Each row was made from one walk, in order. Every step used is in the known rows, and no mark comes twice. Write each row's walk.
Known rows:
perezaz dezug: [-26.2,0.2,-4.1,-11.5,-9.8,17.1,-25.4,-6.1,-7.2,-2.2,25.7,18.5,-12.3,-3.6,-18.6,1.2,-18.0,1.5,3.9,11.9,-21.5,-13.6]
dezug perezaz rugel: [7.3,38.1,-20.6,-18.6,7.1,-33.6,-7.7,-8.7,-16.9,-17.5,5.5,-5.1,32.5,-13.8,-4.8,35.8,43.4,-6.7,24.2,-8.2,-19.1,19.6]
rugel refam demuk perezaz: [-18.0,1.4,-45.2,0.0,5.6,-29.7,23.4,-3.2,-20.2,34.1,19.7,-32.4,-17.1,-13.4,-7.0,15.5,10.1,0.5,-14.2,6.1,38.9,3.4]
refam demuk: [14.9,17.7,-21.3,11.2,2.4,-20.2,19.4,3.3,3.1,22.7,-9.2,-6.0,-24.2,-9.3,-18.5,3.4,-23.1,15.7,7.1,2.5,33.2,-14.5]
fabom vike rugel refam: [-0.8,2.9,-26.3,-14.7,12.6,0.3,-13.0,19.4,-24.7,-38.6,5.9,-14.3,-46.1,2.7,32.0,-1.0,-16.0,-32.5,-21.2,8.8,27.0,9.2]
demuk perezaz: [-13.0,4.4,-13.2,-12.3,2.6,-20.4,19.9,-9.1,-14.8,20.5,19.1,-12.5,13.6,-11.4,-3.9,15.6,32.6,-7.0,-9.9,16.4,-8.1,10.1]
fabom vike: [-1.7,23.1,-2.7,-14.3,-12.8,-21.8,-12.7,13.4,-16.3,-21.2,-7.4,5.4,-19.7,9.6,3.9,19.7,18.3,-17.2,-14.4,-1.9,15.7,-13.6]
rugel fabom perezaz: [-32.0,10.4,16.6,0.7,-7.3,12.5,-18.9,18.8,-15.7,-26.5,-35.5,-19.5,-41.7,-25.6,-21.7,17.1,14.9,4.7,5.2,17.8,-18.4,5.5]
demuk vike fabom perezaz rugel: [-7.9,25.3,-0.4,-23.9,18.3,-44.7,7.5,1.9,4.1,-10.8,-33.6,13.6,-11.1,-35.3,-31.6,17.9,30.2,-15.1,20.8,-3.6,-43.1,4.4]
fabom vike demuk: [-6.4,52.2,-13.0,-2.8,-21.1,-37.0,-3.2,2.2,-1.1,-17.7,-14.8,1.0,-33.7,1.7,-23.4,37.5,33.2,-14.7,-0.4,11.8,17.8,-3.1]
rugel refam demuk vike fabom perezaz: [-11.5,10.3,-17.9,-7.5,-2.7,-22.8,25.0,16.9,-3.7,6.1,-47.3,-14.9,-55.6,-29.7,-36.7,-10.3,-0.3,5.0,4.5,-2.6,-16.1,-4.9]
perezaz dezug vike: [-59.5,36.3,-17.7,-26.0,-24.7,-0.7,-6.2,-4.6,-10.5,-8.1,48.3,27.5,-1.3,-14.5,-26.6,32.2,17.8,-7.5,2.5,3.2,-35.7,-14.6]
dezug vike fabom perezaz rugel refam: [-41.9,6.4,-17.4,-21.3,-7.3,-20.5,-18.1,13.8,-2.1,-28.5,4.0,2.5,-21.6,-30.0,-12.7,46.7,22.1,-35.5,5.0,-29.8,-21.4,12.2]
rugel refam demuk vike fabom: [7.9,25.5,-21.8,1.4,27.6,-18.3,37.7,7.3,1.4,25.5,-28.7,3.7,-45.5,-12.1,-26.9,-45.0,-15.8,-1.3,-4.1,-13.3,-0.5,-4.4]
vike demuk perezaz rugel fabom: [-36.8,66.6,-9.9,-0.1,39.8,-35.5,-8.5,-11.1,-11.1,3.0,2.1,-9.1,-16.0,-31.9,-28.0,33.6,56.3,-24.1,4.5,23.0,0.8,30.4]
vike rugel refam demuk perezaz dezug: [-25.3,11.9,-48.6,-13.8,10.5,-0.3,6.0,-7.4,-24.1,17.5,44.9,-15.7,-41.4,-23.8,-15.2,5.4,-18.6,-9.4,-7.4,36.9,7.3,4.2]
demuk perezaz dezug vike: [-67.5,39.8,-26.8,-35.0,-25.8,-18.8,11.2,-11.3,-19.7,9.6,61.7,13.5,10.0,-21.9,-29.5,46.9,44.5,-16.0,-6.6,12.3,-40.9,-9.4]
vike fabom perezaz: [9.1,-9.4,20.8,-5.2,-16.4,7.9,-2.7,18.6,15.2,-17.3,-36.9,-1.4,-30.4,-24.1,-29.3,13.5,-2.4,-6.8,8.1,0.4,-38.6,12.2]
fabom vike rugel: [18.1,28.0,-10.5,-19.8,12.6,-11.8,3.4,18.8,-13.8,-36.8,-2.6,-0.5,-32.4,-5.8,15.4,10.4,-4.1,-26.1,-10.5,24.0,7.5,10.0]
fabom perezaz rugel: [-22.3,2.6,-6.4,-15.3,-6.9,-33.6,-19.7,0.3,-3.8,-20.5,-8.4,-6.8,2.7,-25.8,-14.8,53.2,21.1,-9.1,21.6,-0.1,-7.7,2.1]
refam demuk vike fabom perezaz: [6.3,21.5,-7.8,-8.1,-3.2,-34.0,35.5,14.5,4.9,10.4,-54.9,0.3,-44.5,-34.2,-51.1,1.4,5.8,11.5,15.2,6.0,-31.5,-8.6]

Write each row's walk:
[-18.2,56.4,-30.1,-22.2,7.2,-75.0,-2.3,-12.3,-12.2,-1.2,14.2,-1.0,3.5,-20.2,-21.2,75.6,68.5,-32.1,0.7,13.5,17.2,12.6]
fabom vike demuk perezaz rugel
[-29.6,1.1,-15.7,-19.0,16.1,-31.1,-8.3,3.4,-9.1,-16.1,-22.2,-1.8,-24.6,-23.6,-13.1,8.1,20.5,-22.4,6.2,-15.2,-19.9,7.2]
demuk vike fabom perezaz rugel refam
[-55.1,65.5,-24.0,-12.2,-34.1,-20.6,3.7,-12.1,5.2,-6.0,27.1,23.6,-19.0,-20.8,-47.8,48.7,33.1,-6.8,12.2,14.7,-24.9,-3.4]
perezaz dezug vike demuk
[-35.5,34.8,-3.7,-28.2,-6.9,-1.2,15.0,-0.7,3.6,4.0,36.1,28.9,-10.9,-28.4,-41.1,20.2,21.1,-28.4,-7.6,2.5,-63.5,9.0]
demuk perezaz dezug vike fabom
[8.7,23.5,5.4,-7.7,29.8,-13.9,36.6,2.9,9.6,10.6,-28.7,17.3,-13.1,-12.7,-22.2,-43.5,10.2,-6.7,-2.5,-2.7,-40.0,4.9]
demuk vike fabom
[2.4,26.4,-51.1,-4.4,9.9,-32.9,1.2,-1.3,-20.3,3.4,-0.1,-23.1,-12.9,-15.1,-9.9,26.0,7.6,2.3,14.4,-16.6,34.9,7.6]
dezug perezaz rugel refam demuk
[-4.9,74.6,-16.9,2.3,60.9,-7.2,35.2,13.5,-22.0,4.3,-32.0,-7.5,-56.6,-31.5,-17.1,-46.4,-2.4,4.4,1.4,39.9,3.7,6.6]
refam demuk vike rugel fabom
[-29.3,15.3,-33.5,-16.1,7.1,4.7,11.9,11.3,-14.4,-24.8,29.5,-8.7,-22.6,-13.2,19.1,6.0,-1.3,-27.0,-12.8,1.0,2.4,17.6]
dezug vike rugel refam
[-41.3,69.4,-38.8,-22.3,0.2,-75.1,17.8,-21.0,-4.1,9.4,32.9,3.3,20.9,-33.5,-31.4,78.9,78.1,-27.7,10.6,7.9,-7.0,18.0]
dezug vike demuk perezaz rugel
[-24.8,45.7,-19.3,-20.1,-7.7,-17.3,28.4,0.7,4.1,23.2,28.5,21.1,-26.5,-33.9,-57.0,22.3,6.2,-16.3,-2.6,4.8,-39.4,1.4]
refam demuk perezaz dezug vike fabom
[-23.2,39.6,7.6,2.0,43.1,-8.0,-28.3,2.6,-10.9,-15.5,-5.7,4.8,-12.5,-17.9,-7.4,2.0,16.3,-16.8,4.9,2.1,3.7,16.7]
perezaz rugel fabom
[15.8,8.3,-41.0,7.8,19.0,1.6,15.2,10.8,-8.4,4.0,-0.2,-20.0,-52.5,-15.2,3.4,-11.5,-42.2,-0.9,-2.8,10.4,40.3,8.2]
vike rugel refam demuk
[-16.4,23.2,10.0,-4.3,13.0,23.9,-12.1,25.4,-14.2,-37.2,-33.6,-23.3,-52.7,-34.8,-11.4,6.4,0.8,-4.9,6.5,37.6,-21.1,20.3]
vike rugel fabom perezaz
[-56.2,13.1,9.7,-9.6,-15.9,30.1,-45.9,8.8,-19.3,-24.4,-4.8,-0.4,-46.5,-25.5,-36.4,17.6,-2.1,4.1,8.5,28.6,-35.7,-7.3]
rugel fabom perezaz dezug
[-60.7,4.8,-33.5,-28.5,-23.2,12.7,-11.3,11.8,-24.1,-38.7,30.9,-7.1,-45.6,-27.3,-6.8,32.4,-3.8,-21.9,-2.9,17.5,-26.4,4.3]
fabom perezaz dezug vike rugel refam
[-21.0,84.1,-6.8,0.2,15.3,-43.2,-30.3,5.7,-8.9,-32.0,-22.4,7.2,-48.5,-13.8,-27.8,44.1,46.2,-27.7,1.8,12.6,20.9,12.3]
perezaz rugel fabom vike demuk
[-42.1,44.3,-25.9,-23.7,-23.5,-29.8,-9.7,-14.9,-17.4,1.7,33.5,3.3,-25.6,-11.1,-36.8,50.6,40.3,-17.9,-6.7,33.9,-13.5,-7.0]
fabom vike demuk perezaz dezug
[-30.4,70.6,-15.1,-6.7,2.8,-37.8,6.1,1.7,-23.3,-3.2,-5.6,-16.9,-36.6,-16.7,-28.9,39.6,65.5,-20.7,-16.5,33.1,9.9,15.9]
rugel fabom vike demuk perezaz
[-15.2,61.3,-5.5,-5.7,62.8,4.4,22.9,11.0,-24.2,-12.4,-23.1,-6.9,-40.4,-23.1,-3.8,-48.7,11.7,-6.7,-5.4,35.9,-17.8,15.7]
demuk vike rugel fabom
[-54.3,65.1,-13.3,-16.2,-5.8,-17.5,-21.6,-7.1,-27.4,-7.5,22.9,-0.1,-46.4,-18.2,-43.0,38.9,41.8,-20.6,-11.4,44.0,-13.3,4.0]
rugel fabom vike demuk perezaz dezug
[-39.9,62.6,-33.1,-16.4,-21.3,-47.3,40.7,-15.9,-4.1,17.4,26.7,-5.5,10.1,-25.7,-33.3,57.3,74.8,-12.7,-2.1,18.9,-12.9,15.0]
dezug vike demuk perezaz
[-14.5,15.4,-18.4,-20.4,23.7,-49.1,1.6,-16.0,-10.7,16.6,27.2,-2.2,28.3,-20.6,-6.1,44.8,37.7,-21.5,3.4,6.0,-3.2,13.0]
demuk perezaz rugel
[-0.4,37.7,8.2,3.3,47.3,29.8,-4.5,17.7,-11.3,-26.2,-14.6,-6.8,-43.9,-19.1,4.6,-31.4,-12.0,-13.6,-3.1,30.7,-4.2,29.1]
vike rugel fabom
[-23.4,43.1,10.7,-4.7,11.1,-6.4,-24.2,21.5,-24.4,-31.4,-16.2,3.0,-47.6,0.6,0.9,3.6,19.6,-18.9,-20.8,5.5,14.0,-4.0]
rugel fabom vike
[-10.6,28.9,-51.0,-4.2,7.2,-13.2,28.0,14.9,-10.6,-0.9,14.7,-14.4,-45.3,-21.2,-4.8,8.0,-17.7,-7.7,-4.0,2.7,34.3,3.0]
dezug vike rugel refam demuk
[-39.1,-1.9,-41.6,-12.1,-6.6,-6.8,-4.1,-11.4,-24.3,29.5,40.8,-10.9,-29.4,-16.5,-24.8,17.6,-8.8,-0.3,-9.8,19.7,13.1,-11.3]
rugel refam demuk perezaz dezug
[-16.6,0.0,-38.9,0.2,-5.1,-37.9,-9.3,7.5,-9.6,1.7,-7.3,-21.0,-34.3,-23.7,-20.3,41.0,-10.0,-0.8,13.7,-8.0,43.5,-9.3]
fabom perezaz rugel refam demuk
[-53.7,40.3,-6.2,-22.6,16.4,16.1,-12.1,9.4,-30.7,-26.2,-14.9,-1.0,-57.3,-38.5,-34.6,-7.1,4.7,0.8,10.1,50.8,-52.6,-5.7]
demuk vike rugel fabom perezaz dezug
